What can hang from each mark:
R: T
M: E J
Y: D
D: U Y
E: M T
T: E R
U: D W
J: D M
W: U

Each row was made from one small tree. Brackets hold a mark, then the marks that hang from it, in alphabetical order. Every link used is in the known rows. Write each row's tree.
Known rows:
[R [T [E M]]]: [  6.7 -18.9 -22.9 -12.3  -4.9   8.1 -14.9  11.7  10.1   5.7   0.0 -14.5
   7.0  13.1  18.9 -14.0 -13.6 -22.6 -15.3  -0.2]
[E M]: [-11.0  11.6  -4.0  -4.4  -0.7   5.6   6.9   7.8  -7.8  16.7   4.9  -3.7
  -5.6  11.6  -2.5  -6.1  -3.8 -30.2 -10.3  -3.6]
[W [U D]]: [-7.5 -4.8  5.4  4.6 -8.0 16.8 -2.8 13.2 -9.5 -2.9  0.2 -5.5  9.7 -4.9
 -6.4 -4.8 10.4 -7.5 -8.7 -5.8]
[E [T R]]: [  4.8  12.5 -18.8 -16.3   0.6   1.0 -11.0 -14.6   9.7  10.3  -2.7  -0.5
  -7.0  23.2   4.3  -7.7   7.2 -13.2  -7.1  -4.8]
[E [M [J [D U]]] [T R]]: [ -2.6  27.0  -9.9 -20.1   4.0  -0.6  -6.0 -10.9  -1.3  20.3   7.5  -0.8
 -12.4  23.9  -0.5 -15.0   8.0 -33.0 -23.2  -2.7]
[E T]: [ 10.8  15.5 -19.5 -14.5  -1.1  11.2  -2.1  -3.8   1.7   6.3   8.9  -2.8
  -8.3  17.4   8.7  -8.1  14.5  -9.0  -8.3  -3.1]
[J [D [U W] Y] [M E]]: [-11.7  -1.7 -17.3  -3.6   9.5  24.2  -3.8  14.6  -1.3   0.0  24.7  59.1
 -22.8  -9.5 -16.2   3.8 -16.6 -19.4 -33.8   3.6]
[R [T [E [M J]]]]: [  9.8 -18.1 -20.3 -10.2  -5.8   5.9 -14.5  12.0   8.9   5.9   0.4 -18.6
  10.5  12.1  14.2 -15.6  -8.5 -23.0 -18.7  -1.4]
[R T]: [ 10.0 -10.5 -23.4  -5.4 -10.5  11.7  -3.5   1.1   2.7  -0.5   0.1 -10.9
   6.6   4.0   6.9 -16.9  -3.9 -14.3 -10.9  -3.8]
[T E R]: [ -7.2 -21.1  -4.3 -14.2   5.1 -13.1 -28.9   0.3  27.9  11.3 -17.6   3.5
   4.5   7.7   3.5   1.1 -16.0 -14.5  -6.6  -6.2]
[U W]: [ -2.8   3.2   1.1   1.3   2.4   7.8   2.1  16.0  -2.6   8.4  -1.1  15.0
  23.3   0.3 -23.2  -6.4  -4.5 -16.0   0.9   4.1]
[E [M [J [D Y]]]]: [-10.1  15.7  -0.1   1.0   4.8   5.8   5.0  10.8  -5.7  10.6   9.6   6.4
  -5.5   1.6 -15.4  -4.2   2.5 -28.7 -28.2  -5.2]
[D [U W] Y]: [ -0.8  -5.8   3.2 -13.0   0.9   2.3   3.0  -7.1   0.8  19.5 -24.7  43.8
  -0.2  -9.7 -45.1 -10.0 -10.0 -23.6   4.1  -2.2]
[U D]: [-10.8  -6.4  -7.3   3.3   0.0   7.3   4.4   8.9   3.6 -13.3  12.1   4.1
  13.8  -0.4   1.4  -2.6   3.8 -10.9 -12.7 -19.2]
[Y [D U]]: [-10.8   6.9  -1.9 -14.5   3.5  -5.1  19.8  10.7   0.1  20.6  -5.2   4.0
  -7.5 -13.1  -1.7 -12.9  14.6  -8.6  15.5  -0.2]
[U [D Y] W]: [-15.0  -9.4  -0.5   9.5   8.8   7.6   2.2  17.1   9.6  -9.5  -1.9  34.2
  32.8   5.9 -33.0   3.9  -7.2 -16.9  -9.6 -12.0]
[M J]: [  8.9   6.5  -1.0   3.7  -6.3   1.2   2.9   2.7  -4.6   6.8   2.9 -10.2
  11.6  -8.9 -18.6 -12.8  17.8 -12.6 -15.0  -7.1]
[J D M]: [-20.5  14.7 -10.1 -13.3   4.0  22.0  -5.8  21.0  -2.4  -7.0  35.8  29.9
 -18.1 -12.3  18.4   2.3 -16.5  -7.7 -37.6   4.4]
[D U]: [  3.2  -0.8  -0.7 -20.1  -8.1   2.2   5.0  -9.8  -9.5  17.1  -7.3   9.8
 -10.1 -14.3  -9.7 -19.3   0.4 -17.5   4.7  -5.4]
[M [J D]]: [  2.5  11.5   0.8   3.5   2.0   6.6   1.0  10.3  -3.2  -2.7  16.4   3.8
   2.4 -19.3 -11.4  -7.6  13.2  -7.1 -27.5  -6.7]
[E [M J] [T R]]: [ -0.4  24.6 -13.0 -13.4  -0.6  -3.5  -6.0 -10.6   0.9  23.0   0.8 -13.0
  -3.8  35.2  -3.0 -13.7  12.1 -34.2 -18.5  -3.4]
[Y [D [U W]]]: [-12.1   7.8   2.4 -12.1   6.0  -4.1  19.2  16.4  -0.6  23.6  -6.7  10.8
   4.5 -10.6 -10.7 -12.6  11.0 -11.6  17.8   4.0]
[Y D]: [-13.1   8.9  -5.8  -2.5   6.6  -3.2  16.9  19.5   6.1  13.0   0.6  -1.1
  -1.1  -5.7   1.7  -2.9  16.1  -4.0   8.9  -0.9]

Write each row's tree:
[ -6.3   6.7 -25.8 -14.3   3.7  22.1  -9.1   3.1  -2.7   0.8  34.9  34.8
 -32.4   0.8  12.8  -3.2  -7.3 -17.1 -33.5   2.0] : [J [D U] [M [E [T R]]]]
[ 26.6  -2.1 -28.8  19.1  -1.5   4.2  -4.8  -9.1   3.2   5.1  10.5 -12.3
   0.7  21.1 -21.1  -7.1  32.1 -18.3 -19.5 -10.3] : [M [E [T R]] J]
[ -4.3  27.9 -11.5 -14.5   6.0   0.7  -7.2  -5.8   1.9  15.9  10.6  -3.4
  -9.7  27.7   1.0 -10.3   9.0 -31.0 -26.8  -2.9] : [E [M [J D]] [T R]]
[ 25.8   3.1 -22.3  12.9   5.8  16.1   0.9   4.1  -6.4  -0.1  27.1   7.8
  -5.1   2.3 -20.1 -10.2  29.6 -15.1 -25.2  -4.9] : [M [E T] [J [D [U W]]]]
[ -7.9   3.2  -1.6 -13.6   8.9  10.6   0.6   0.6   2.4  -0.3   3.2  44.3
 -23.9 -25.4 -15.0  -1.3  -9.4  -8.5 -19.7  -7.1] : [J [D U Y]]
[-10.0 -12.9  -0.5 -11.5   5.5 -15.6 -25.3   2.9  21.5  20.7 -14.2  -6.0
   6.8  16.9  -1.5  -3.7 -12.4 -30.0 -14.4  -5.3] : [T [E [M J]] R]
[ -5.0   4.1 -27.8 -11.2   8.3  26.6  -6.1   4.4   0.8  -1.5  29.8  50.7
 -38.2  -1.1  -0.7   3.1  -7.8 -16.0 -38.8   0.5] : [J [D U Y] [M [E T]]]
[-23.0  11.3 -11.6 -11.1   8.2  21.1  -7.8  16.4   5.4  -6.2  24.5  47.3
 -23.6 -11.3   2.4  10.1 -20.3  -8.7 -41.4   1.6] : [J [D Y] M]
[ -9.0  -7.3   4.1   6.3  -5.1  16.2  -3.9  11.2  -3.9  -2.4  -7.8   5.9
   5.7  -4.5 -18.1   0.6   7.3  -8.6 -10.7  -7.4] : [W [U [D Y]]]
[-18.7  12.8  -6.4 -24.8   0.6  19.5  -3.5  11.0  -8.5   1.8  30.1  35.8
 -25.1 -20.0  14.7  -6.9 -18.7 -12.8 -30.9   4.3] : [J [D U] M]
[ 24.9   4.3 -28.1  20.2   6.1  18.0  -0.2   5.5  -1.6  -7.5  32.2  -0.1
  -8.8   5.7 -11.4  -3.1  32.9  -9.2 -32.7  -8.1] : [M [E T] [J D]]
[ -8.3   9.6 -30.3  -2.4   7.6  24.6 -10.1  12.3   3.0  -7.6  41.6  29.2
 -26.0   7.7  16.2   6.0  -6.0 -11.4 -40.9   1.8] : [J D [M [E [T R]]]]
[ 16.3  -7.6 -19.6  29.6   8.2  13.5   1.5   8.7   1.9  -8.3  19.2  14.4
  -7.2  -9.2 -31.7   4.9  22.5 -11.2 -33.5 -11.5] : [M E [J [D Y]]]
[ -4.7  -6.4  -1.5  -8.9   8.4   2.1 -13.8  22.4   9.1   9.4   9.2  -2.7
   1.1   2.3   8.5  -2.5  -5.3 -20.6 -22.9  -2.2] : [T [E [M [J D]]]]
[ 17.8  -6.5 -34.0  12.1   1.3   9.3  -4.7  -8.6   7.8   3.6   9.1  -0.4
 -11.8  26.2  -7.5  -0.8  17.5 -15.9 -10.2  -9.5] : [M [E [T R]]]
[-13.2 -10.6   0.1 -12.1   9.1 -13.1 -26.0   7.1  21.6  15.6  -8.0   1.3
   2.1  11.0   2.1  -0.5 -14.7 -26.6 -21.1  -5.4] : [T [E [M [J D]]] R]
[-14.5 -12.7  -0.2 -10.6  11.8 -13.6 -26.5   4.9  25.7  15.9 -14.0   9.6
  -0.1  11.7  -5.9   2.5 -16.5 -27.2 -22.9  -6.7] : [T [E [M [J [D Y]]]] R]
[ 21.2   2.8 -27.4  18.5   7.6  10.3  -6.6  -1.9   4.4  -4.5  23.5   1.4
  -7.7   9.5 -14.4  -2.6  27.7 -13.1 -31.6 -10.2] : [M [E [T R]] [J D]]
[ 25.6   0.5 -26.0  13.6   7.7  15.2   0.4  -3.1  -1.1  -1.0  20.0  16.0
 -17.2   1.0 -24.9  -4.9  29.4 -13.9 -30.4 -10.1] : [M [E T] [J [D U Y]]]
[ -2.9  -7.3   1.1 -14.7   7.0   0.7 -12.6  18.2   5.8  13.8   6.5   0.2
  -1.9  -1.7   6.6  -7.3  -6.0 -22.9 -19.9  -2.1] : [T [E [M [J [D U]]]]]
[  3.4   6.9   2.3  -3.9   2.2   4.0   1.1   1.2  -2.5   2.8   4.1  19.1
  -5.4 -24.1 -25.5  -9.3   9.4 -11.4 -24.5  -7.4] : [M [J [D U Y]]]
